Known rows, with every step that occurs
J-Y-X-T: [ 3.09  0.81  0.14 -1.60 -3.47 -1.90 -1.01 -0.65 -2.80 -1.65 -0.36 -2.60
  1.28  0.72  1.93  1.38  7.15  5.55  0.41  3.00]
H-G-X: [ 2.51  2.02  1.66 -0.13 -2.25 -2.57 -0.72 -1.31 -4.19 -2.80 -1.16 -1.24
  0.34 -1.69  1.19  1.94  4.61  3.57  1.07  2.02]
X-T: [ 0.82  1.27  1.52 -0.03 -2.40 -0.97 -4.12 -0.79 -0.90 -0.68 -0.28 -1.69
  1.10 -0.64  2.79  0.76  5.39  3.44 -0.09  2.85]
X-H-J: [ 0.84 -0.12  0.82  2.22 -1.27 -1.67 -2.59 -1.29 -0.83 -2.64 -3.39 -1.12
  1.74  0.85  1.08 -1.08  3.74  3.34  1.40  1.58]
H-J-T: [ 2.09 -0.29  2.18  0.80 -0.68 -0.46 -1.80 -2.75 -0.67 -2.53 -1.39 -1.57
  1.03 -1.29 -1.96 -0.24  3.75  3.59 -0.02  2.35]
J-X-T: [ 1.14  1.60  2.42  0.13 -1.57 -1.14 -4.15 -1.92 -1.45 -2.14  0.33 -1.38
  3.05 -2.16  2.71  0.77  4.85  2.86 -0.33  2.48]
Y-X-G-J-T: [ 2.76  1.59  1.17 -2.15 -1.17 -3.44 -1.82 -3.40 -2.00 -1.22 -1.04 -1.94
  1.47 -1.62 -0.88  3.60  5.29  5.37  0.25  2.35]
J-X-H: [ 0.48  1.67  1.70  1.76 -1.25 -2.12 -2.23 -2.39 -1.40 -3.49 -1.38 -0.20
  2.45 -1.07  1.93  0.16  4.46  2.01  0.32  1.59]
G-X-H-J-T: [ 0.59  1.46  0.97  3.53 -0.77 -2.45 -2.30 -2.20 -3.57 -2.94 -2.52 -1.91
  5.05 -0.67  0.48 -0.50  3.24  4.45  1.06  1.46]
H-J-Y-X: [ 4.25 -1.41  0.29 -0.52 -2.22 -1.81  1.30 -1.46 -2.36 -3.88 -2.43 -2.43
 -0.16  1.99 -1.84  0.77  5.64  5.27  1.54  1.99]
H-G-J-X: [ 2.82  2.19  2.68 -1.62 -1.30 -3.48 -3.42 -3.66 -2.65 -4.21 -1.35 -0.37
  0.52 -3.08  0.62  3.40  4.38  4.12  1.59  2.08]
Y-X-G: [ 3.18  0.16  1.00 -1.76 -1.81 -2.11  0.47 -1.33 -1.18 -1.51 -1.20 -1.68
  0.02  0.07  0.06  1.76  5.33  3.19 -0.21  2.10]
Y-X-G-H-J: [ 4.01 -1.48  0.08  0.85 -0.31 -3.23  0.69 -2.02 -3.42 -3.22 -3.22 -2.37
  4.17  0.54 -0.47  1.15  3.81  3.38  1.71  1.97]
H-G: [ 2.77  0.89  2.15 -1.78 -2.37 -1.44 -0.96 -1.46 -1.58 -2.76 -1.06 -0.61
 -1.47 -2.00  0.73  1.20  4.92  2.87  0.29  2.89]
Y-X: [ 2.07  0.35  0.51  0.33 -1.94 -2.10  0.65 -1.63 -1.10 -1.85 -1.06 -0.94
  0.12  2.88 -0.42  1.37  5.60  2.49  0.16  0.72]
H-G-X-T: [ 2.12  2.54  1.61 -0.70 -2.65 -2.32 -3.65 -0.50 -4.62 -1.72 -0.34 -2.05
  3.05 -2.60  3.88  1.49  4.84  4.38  0.77  2.88]
X-H: [ 0.10  1.47  0.82  1.63 -2.17 -2.00 -2.17 -1.22 -0.79 -1.79 -2.02 -0.40
  0.49  0.47  1.98  0.06  5.05  2.66  0.56  1.92]
X-G-H-J-Y: [ 4.68 -0.94  0.62 -0.33 -1.75 -2.31  0.03 -1.94 -4.15 -4.35 -2.89 -3.15
  0.67 -3.51 -0.50  1.53  4.57  5.37  2.26  5.15]
Y-X-H-G-J: [ 2.14  2.07 -0.18 -0.89 -2.02 -5.01 -2.25 -2.08 -3.12 -2.65 -3.11 -0.29
  2.34  1.53  2.25  2.26  5.38  4.98  2.33  0.82]
J-Y: [ 2.74  0.71  1.29 -0.88 -3.38 -1.05 -0.13 -1.53 -1.72 -2.88 -0.86 -1.63
 -3.39 -1.30 -0.32  1.71  6.39  4.54  0.69  3.71]

Rows
[ 2.08  1.88 -1.02 -0.01 -3.04 -4.77 -1.31 -2.07 -3.49 -2.81 -2.73 -1.42
  0.55  2.04  1.10  2.87  6.81  6.52  2.65  1.67]
G-J-Y-X-H
[ 1.27  2.05  2.06  0.53 -1.01 -3.23 -3.61 -3.88 -1.73 -3.04 -1.16 -0.51
  0.38 -0.96  0.03  3.42  4.54  3.65  1.52  1.20]
G-J-X
[ 1.64  1.56  1.38 -0.53 -2.36 -2.25 -1.96 -1.08 -1.86 -2.80 -2.09 -0.32
  0.66 -1.63  2.59  0.21  4.86  3.11  0.74  2.60]
X-H-G
[ 3.42  0.20  0.16 -0.93 -3.15 -2.05  1.77 -1.44 -2.38 -2.95 -1.05 -1.84
 -1.55  1.50 -0.87  2.05  6.90  4.58  0.65  2.38]
J-Y-X
[ 2.12  0.79 -0.06  2.55 -2.45 -2.79 -1.05 -0.95 -4.89 -4.09 -3.27 -2.42
  2.01 -0.23  1.27  0.26  4.71  5.87  2.52  2.54]
G-X-H-J-Y
[ 2.31 -0.63  2.49  1.30 -0.32 -1.23 -1.90 -2.89 -0.98 -4.16 -1.76 -1.09
  1.63 -0.75 -0.99 -0.01  3.27  2.64  0.66  1.44]
H-J-X
[ 2.71  2.48  0.56 -2.00 -3.46 -4.20 -2.96 -2.07 -3.86 -3.76 -2.72 -1.08
 -1.05 -2.76  2.26  2.82  6.13  6.81  2.68  3.84]
X-H-G-J-Y
[ 3.82  1.16 -0.03 -2.13 -3.47 -3.13  1.17 -1.00 -3.70 -3.91 -2.15 -1.36
  0.81 -0.24  1.57  0.85  6.75  5.26  1.09  2.85]
J-Y-X-H-G
[ 3.85 -0.93  0.16 -1.12 -2.64 -1.64 -1.46 -0.69 -2.83 -2.63 -1.76 -3.23
  2.68  1.26  0.88  0.35  5.97  6.14  1.27  2.71]
H-J-Y-X-T
[ 0.84  2.52  2.10  0.08 -1.48 -3.04 -6.38 -2.89 -2.14 -1.95 -0.40 -1.30
  3.09 -1.85  2.79  2.94  4.86  4.62  1.24  1.96]
G-J-X-T
[ 2.40  1.65  0.88 -1.03 -3.18 -3.11 -2.31 -2.54 -2.69 -2.74 -1.73 -1.57
 -3.32 -0.90 -0.18  3.82  6.38  6.22  2.38  3.14]
G-J-Y
[ 3.26  0.15  0.07  0.36 -1.22 -3.44  1.03 -1.88 -3.50 -2.40 -1.87 -1.78
  2.93 -0.09  0.48  2.32  5.10  2.79  0.98  2.33]
Y-X-G-H
[ 1.77  1.91  2.19 -0.42 -1.53 -2.46 -2.25 -2.28 -2.39 -4.41 -1.42 -0.11
  2.66 -3.00  2.42  0.22  4.21  2.42  0.32  2.40]
J-X-H-G
[ 2.65  0.79  1.88  0.69 -0.56 -2.80 -1.00 -3.13 -3.31 -3.94 -1.11 -1.41
  2.95 -4.21  0.82  2.26  3.97  2.10  0.59  3.42]
J-X-G-H
[ 2.43  0.55  1.06  0.49 -1.37 -2.50 -0.69 -2.04 -2.93 -2.24 -1.62 -1.65
  0.95 -2.81  0.95  2.20  4.59  2.74  0.98  3.70]
X-G-H
[-0.09  2.37  0.33  3.20 -2.10 -3.11 -1.80 -1.01 -3.59 -2.03 -2.00 -0.97
  2.33  0.51  2.67  0.77  4.64  3.22  1.38  1.05]
G-X-H
[ 2.27  0.93 -0.61  0.15 -3.24 -2.90  0.94 -1.04 -2.72 -2.99 -2.02 -1.46
  0.67  1.66  1.05  0.85  6.86  4.71  1.03  2.15]
J-Y-X-H
[ 2.93  1.11  0.71 -1.76 -1.71 -3.94 -1.79 -2.36 -1.85 -1.29 -1.99 -1.61
  0.04  0.34  0.34  3.89  5.35  4.94  1.44  1.73]
Y-X-G-J
[ 4.73  0.04 -0.38 -1.05 -2.37 -3.43  2.28 -1.84 -4.70 -3.51 -1.77 -2.61
  1.12 -1.38  0.05  2.84  6.37  4.80  1.44  3.96]
J-Y-X-G-H
[ 1.95  1.58  1.71 -1.73 -1.84 -3.00 -3.63 -2.38 -1.23 -1.23 -1.76 -1.35
 -1.67 -2.47  0.78  3.71  4.68  4.84  1.47  3.07]
X-G-J
[ 2.77  1.73 -0.14 -1.64 -3.40 -3.72 -3.21 -1.58 -3.61 -1.55 -1.13 -2.48
  1.20  1.05  2.03  3.42  7.10  7.34  2.05  2.66]
G-J-Y-X-T
[ 3.42 -0.82  1.25 -0.35 -2.47 -0.90 -0.69 -1.62 -1.82 -3.71 -2.26 -2.30
 -2.00 -0.71 -1.32  0.49  5.11  5.15  1.61  3.44]
H-J-Y
[ 3.18 -0.47  1.72  0.62  0.02 -1.85 -1.26 -3.06 -3.03 -3.14 -2.06 -2.49
  3.68 -4.30 -1.14  0.82  3.20  3.84  0.68  4.16]
X-G-H-J-T
